Each row was made from one small tree. Brackets hold a mark, then the marks that hang from it, in the order of their numbers. Every link used is in the known rows. Write each row's tree.
Known rows
(J_78 (J_98 J_32 (J_682 (J_590 J_413)))): [ -3.8  -1.5  -4.1 -24.3 -29.2  14.2  58.7  -6.3 -43.1  -1.1   7.1  -4.7
   3.3  -9.8  21.1 -26.3  12.3 -32.5 -20.0  10.0  38.1 -53.2  29.1]
(J_590 J_32 (J_413 J_584) (J_682 (J_98 J_525))): [  4.6   6.8 -10.6  38.0  -5.5 -32.8 -25.1   0.9  24.7 -20.5  19.2   8.7
  -3.9   1.4   8.6  18.5  12.7  22.3 -10.5   7.5  -1.8  49.0 -35.3]
(J_590 (J_413 J_584) J_682): [-16.5  -9.1   5.2  25.2  -9.5 -33.6  -3.3  -3.0   8.2   0.2 -14.4  -7.2
  -9.7   5.6  -8.8   7.8   3.4  18.9 -22.9   2.9  -8.2 -17.9   9.2]
(J_78 J_98): [ -5.6  -5.0  -9.3 -36.6 -15.2  21.4  -4.1   7.8   8.9   7.4 -11.0  -6.7
   5.7   4.1  -4.2 -10.5 -10.1  -1.7  -9.7  -4.6   7.6  24.7   5.8]
(J_682 J_98 J_590): [ 12.4   8.4  25.0  -4.3  31.3  18.0 -19.6 -20.5 -17.5  15.1   1.4  -1.7
   4.2 -20.5 -10.2 -12.4 -32.2  -5.3   2.2 -14.8 -17.3   9.1   6.2]
(J_413 J_584 J_590): [ -3.8  -3.7  -3.3 -14.3  15.3 -21.4 -10.4  17.2  23.9  -0.2 -37.0 -10.7
  -7.9  -2.1 -11.5 -41.1   0.3   6.0  -2.4  -9.3 -34.5 -31.8   7.9]
(J_590 J_32 J_413): [-21.9   3.3  18.6 -19.7   3.8  11.3  30.6  13.4  13.8   9.4  -9.1   2.0
   0.6   3.3 -12.3  18.1   6.3  16.0 -11.1  -6.2   3.8  13.6   8.5]
(J_525 (J_98 (J_682 J_590))): [-11.6 -18.9  36.4 -41.9  10.2 -10.7   8.0 -15.8 -33.0  13.3  -9.8 -12.0
   2.6 -13.0  -5.5 -22.8 -32.2 -49.1  12.3 -23.8   6.3 -35.8  -4.2]
(J_590 J_32 (J_413 J_584) (J_682 J_98)): [  3.8   7.3  12.5  17.4  -1.9 -28.9 -31.9 -10.2  19.0  -3.1   8.0  16.3
 -12.7   1.2  -0.1  31.2   3.0  41.3 -25.9  -8.4 -11.7  51.4  -2.7]
(J_32 (J_590 J_413 (J_682 (J_98 J_525)))): [  6.8 -17.6 -16.6  61.5  -5.5  15.9  -4.1  -2.5 -27.0  -3.0  20.5  -8.8
  17.8  15.7   2.2  39.2  -0.1  -6.1   8.9  24.1  10.2  25.2 -15.1]
(J_682 (J_590 J_32 J_413)): [-17.4   9.1  29.3 -17.5  10.2  15.3  15.2  -0.2 -25.0  11.8  -1.9  -0.1
  -0.1 -14.4  -7.6  18.0  -1.6  23.5  -7.4 -14.4   9.0 -22.2   6.5]
(J_525 (J_98 J_32 (J_682 (J_590 (J_413 J_584))))): [ -7.9   6.3   8.8 -42.9  -7.2 -46.9  57.6 -10.0 -31.8  -3.6  -9.2  -2.4
  -6.5 -16.0   7.8 -38.0 -12.1 -29.3  -7.6 -14.2  10.8 -74.3  -4.8]
(J_525 (J_98 (J_32 (J_590 (J_413 J_584))) J_682)): [ -9.6  -5.0 -18.6 -35.2 -18.2 -46.3  67.4   3.7 -34.5   0.4 -14.5   0.3
   8.7  14.8   1.1  -8.2  -8.8 -22.2   5.6   2.6  20.9 -32.2  10.0]
(J_32 (J_590 (J_413 J_584) (J_682 J_98))): [ 10.0  -5.8 -10.2  44.3  -5.1 -26.0 -18.8 -16.5 -30.8   3.1   2.0   4.7
   2.8  13.5  -4.1  41.7 -12.6  32.0  -9.4   7.3  -8.8  27.2  15.0]
(J_682 (J_98 J_32 J_525) J_590): [ 14.2  24.5 -15.3  -3.3  22.0  22.3   2.8  -6.6  -0.6  -2.5  14.2  -4.0
  10.5 -21.1   7.8 -42.1  -8.9 -30.4  20.7   7.8   4.7 -10.8 -14.5]
(J_78 (J_98 J_525)): [ -4.4  -5.0 -32.7 -15.9 -17.6  16.2   4.1  20.1  14.7  -8.6   0.1 -16.7
  14.2   3.8   5.6 -22.7   0.0 -19.3   3.7  10.9  17.8  23.2 -27.1]
(J_584 (J_413 (J_590 J_32 (J_682 (J_98 J_525))))): [ 25.3  -8.3   4.3  17.3   9.8  35.8 -42.8   8.0  43.6 -16.0  25.2  14.6
  -6.8  -1.2   5.7   7.4  18.9  -5.2  34.3   1.4 -15.7  22.1 -24.4]
(J_32 (J_590 J_413 J_682)): [-18.4 -23.4   1.6  32.0  -9.9  14.5   1.5  -2.6 -38.8  16.0  -7.0 -10.0
   7.3  17.7 -11.1  49.0   0.2  11.9   2.8  10.7  15.2 -10.8  28.6]
(J_584 (J_413 (J_590 (J_682 J_98)))): [ 28.9 -15.3  24.9  14.3  14.7  39.9 -34.1  -8.6  32.1  -0.2   5.9  10.5
 -12.9  -2.5  -7.8   1.0  -1.2  -8.6  17.0  -9.2 -35.6  -6.1  10.3]
(J_525 (J_98 (J_32 (J_590 J_413)) J_682)): [-15.4 -13.3  -3.8 -38.1 -16.1   0.8  74.8   4.4 -35.9   8.4  -8.3  -6.4
  13.3  17.1   0.2   3.7  -6.6 -41.5  13.0   2.2  29.9 -31.3  14.5]
(J_32 J_590): [-12.5 -10.2  -8.9  -8.3  12.1  13.4   2.7   5.6 -26.9  20.8 -19.6  -9.6
  18.4  15.9 -21.1  14.5 -17.2  -0.6  23.1   4.5   4.7  12.3  33.1]
(J_525 J_98): [-15.9  -5.3  20.7 -55.6   7.7   7.8   4.8   5.6  19.4  16.5 -20.5  -9.3
   1.3   0.9 -19.0 -11.6 -32.6 -18.1   8.4 -27.1  -8.4   3.4 -24.0]

Which tree is each row?
[ 15.4   0.5 -15.8  19.8   4.9  37.3 -32.0   9.2  41.8 -11.2   6.3  -5.7
  -4.2  -1.5  12.6 -35.3  23.3 -32.3  16.0  14.5  -9.7 -14.7 -16.8] => (J_413 (J_590 (J_682 (J_98 J_32 J_525))))
[ 15.1   1.6 -12.4  23.5   7.9 -20.3 -72.3  10.6  38.6 -17.9   5.9   4.4
  -9.3  -1.6  10.4  -8.8  19.2  14.0   6.9  -0.1 -20.9  31.7 -32.6] => (J_413 J_584 (J_590 J_32 (J_682 (J_98 J_525))))
[ 14.4  19.9 -54.9  22.7  -0.8 -21.9  46.1   9.9 -11.3 -15.3   7.8   0.3
  18.6   8.4   6.9  -8.6   1.1   2.7   9.7  25.5   6.4  10.8 -11.6] => (J_682 (J_98 (J_32 (J_590 (J_413 J_584))) J_525))
[ -5.0  -8.5 -13.5 -19.5 -17.9  -2.6  -7.5   3.4 -32.8 -10.8  18.2  -3.8
  13.4  -9.4  23.7 -16.0   8.5 -30.5  10.4  10.5  44.0  13.8  -6.1] => (J_78 (J_98 J_525 (J_682 (J_590 J_32))))
[  8.8  15.5 -30.7  37.4  -9.2 -23.4   6.8  -1.2  29.1 -22.0  14.4   1.2
  -4.0  -0.8  12.5 -18.5  15.2  -3.2  -8.4  20.5   0.7   1.1 -24.2] => (J_590 (J_413 J_584) (J_682 (J_98 J_32 J_525)))
[-15.6  -3.4  -4.2 -23.6 -23.1  23.4  15.0  -1.4 -24.8  18.1  -4.3  -2.9
   1.5  17.9  -5.1  35.8  -5.4   1.9  12.8  -5.8  25.0 -31.5  -2.7] => (J_525 (J_98 (J_32 (J_590 J_413 J_682))))
[  2.7 -11.9  23.4 -13.5   5.7  35.9 -36.6   8.3  31.5   4.2  -1.9  13.7
 -15.3   2.7  -7.6  15.3  19.5  12.3  26.9  -9.5 -14.2 -15.4  18.4] => (J_584 (J_413 (J_590 J_32 J_682)))
[ -6.9  -5.1 -19.0 -44.0 -23.7   9.8  32.3   3.3   6.8  -0.6  -4.7  -1.2
   6.9   7.8  12.0 -38.9  10.4 -44.9  -4.4  14.2  30.6   3.0  38.5] => (J_78 (J_98 J_32 J_682))
[-25.0  -7.5  24.8   4.5  -7.6  13.5 -11.3   1.8  11.3   9.3  -1.5   2.6
  -8.3   8.7  -6.9  38.9  16.3  21.4 -12.5  -3.7  11.7  11.1  10.6] => (J_590 J_32 J_413 J_682)
[  2.3 -11.4  26.8  31.9   1.5  17.8  -8.7 -14.8  11.4   6.4   6.8  -1.3
  -4.7   2.5  -6.0  22.6  -5.9   0.2 -20.8  -1.0 -11.4  20.6   1.5] => (J_590 J_413 (J_682 J_98))
[ 13.1 -15.0  24.5  18.3  15.8  30.0 -55.5  -5.1  25.8   8.2  -6.5  -3.6
 -12.1  -0.4  -5.1  -5.1   0.2  -8.3  -2.5  -8.8 -30.0   3.7   6.5] => (J_413 (J_590 (J_682 J_98)))
[-18.3   2.1   8.4   7.1  -9.1 -33.6 -19.6  -0.6  12.1   0.9  -7.9   6.1
 -13.0   6.9  -4.9  26.2  14.2  39.4 -18.5  -5.1   0.7  10.9   7.7] => (J_590 J_32 (J_413 J_584) J_682)
[-12.4  18.1  12.1 -15.2   7.3 -33.2   8.6  -0.8 -24.4   2.6 -11.6   3.6
  -7.4 -14.7  -4.8   5.8  -6.2  40.6 -13.2 -13.9  -1.6 -21.5   1.9] => (J_682 (J_590 J_32 (J_413 J_584)))
[ 14.0   4.1  11.6   3.0  11.5 -16.3 -77.8  -1.9  33.1  -1.1  -5.4  12.5
 -19.0  -0.1   0.6   4.0   8.2  31.5  -6.0 -15.3 -30.8  33.0   0.9] => (J_413 J_584 (J_590 J_32 (J_682 J_98)))
[ 24.4  -5.8  29.9  -3.6  14.3  40.1 -48.8  -3.3  39.5  -1.0  13.2  22.4
 -16.4  -1.6  -3.9  21.3   7.2  12.6  21.1 -15.2 -26.4  23.0   9.0] => (J_584 (J_413 (J_590 J_32 (J_682 J_98))))
[-17.4  11.1   2.3 -18.2   1.3 -34.5  22.2  13.2  15.0  -1.7 -16.6   5.5
  -3.9   1.7  -9.9   7.2   5.3  36.7 -16.4  -7.2  -5.8  14.9   3.1] => (J_590 J_32 (J_413 J_584))
[-10.2  -2.3 -19.4  10.3  -1.1 -32.8  34.9   8.5 -33.8   6.1 -23.2  -8.0
  11.2  13.3 -13.6  16.9 -10.2  27.1  -2.5   7.9  -3.3  -8.9  20.4] => (J_32 (J_590 (J_413 J_584)))
[  5.0  -2.2   9.3  35.1  -1.0 -28.7 -14.7 -14.4  13.5  -1.9   1.2   2.0
  -9.4   0.3  -4.4  10.8  -7.8  19.7 -28.2  -2.0 -22.3  21.0  -0.7] => (J_590 (J_413 J_584) (J_682 J_98))
[ 10.4  -7.1   4.8  20.5  10.2  26.2 -64.8  10.7  37.1  -7.2  13.4   1.2
  -5.5   0.3   9.4   1.4  21.5  -5.2  13.1   1.6 -11.2  31.0 -28.4] => (J_413 (J_590 J_32 (J_682 (J_98 J_525))))
[  9.9  10.6 -39.4  20.9   0.3  24.0  53.7  12.5 -14.1  -6.6  14.2  -1.7
  24.8   9.5   5.5   2.3   3.2 -15.2  16.1  27.9  16.6  10.6  -8.7] => (J_682 (J_98 (J_32 (J_590 J_413)) J_525))
[ 16.8  30.2 -26.1  16.5   8.6 -22.1  35.8  -3.4  -9.5 -18.5  10.9  -2.0
   3.3 -21.1  13.3 -38.8  -3.7  -2.8  -5.3   7.9  -4.2 -30.8 -28.3] => (J_682 (J_98 J_32 J_525) (J_590 (J_413 J_584)))
[  0.1   0.2  -9.1 -40.5 -18.0  12.3  18.0  -9.3 -35.0   4.8   2.0  -3.1
   5.8  -9.9  17.9 -38.8   2.5 -38.5  -1.2   7.2  34.6 -32.6  38.1] => (J_78 (J_98 J_32 (J_682 J_590)))
[ 10.8  24.1  12.9  -6.8  12.9  29.9  36.6 -14.7 -16.0   8.3   6.5   3.4
  -0.3 -20.0   2.9 -15.8 -11.8  -5.3 -12.6  -5.8  -3.2 -29.8   9.7] => (J_682 (J_98 J_32) (J_590 J_413))
[ 10.8  21.8  -6.5  17.2  12.4 -32.5   3.6  -0.4 -13.1 -16.0  17.4   6.4
   4.1 -20.2   9.7  -0.8  -6.9  24.7  -5.7  -3.7  -4.4  16.1 -40.4] => (J_682 (J_98 J_525) (J_590 J_32 (J_413 J_584)))
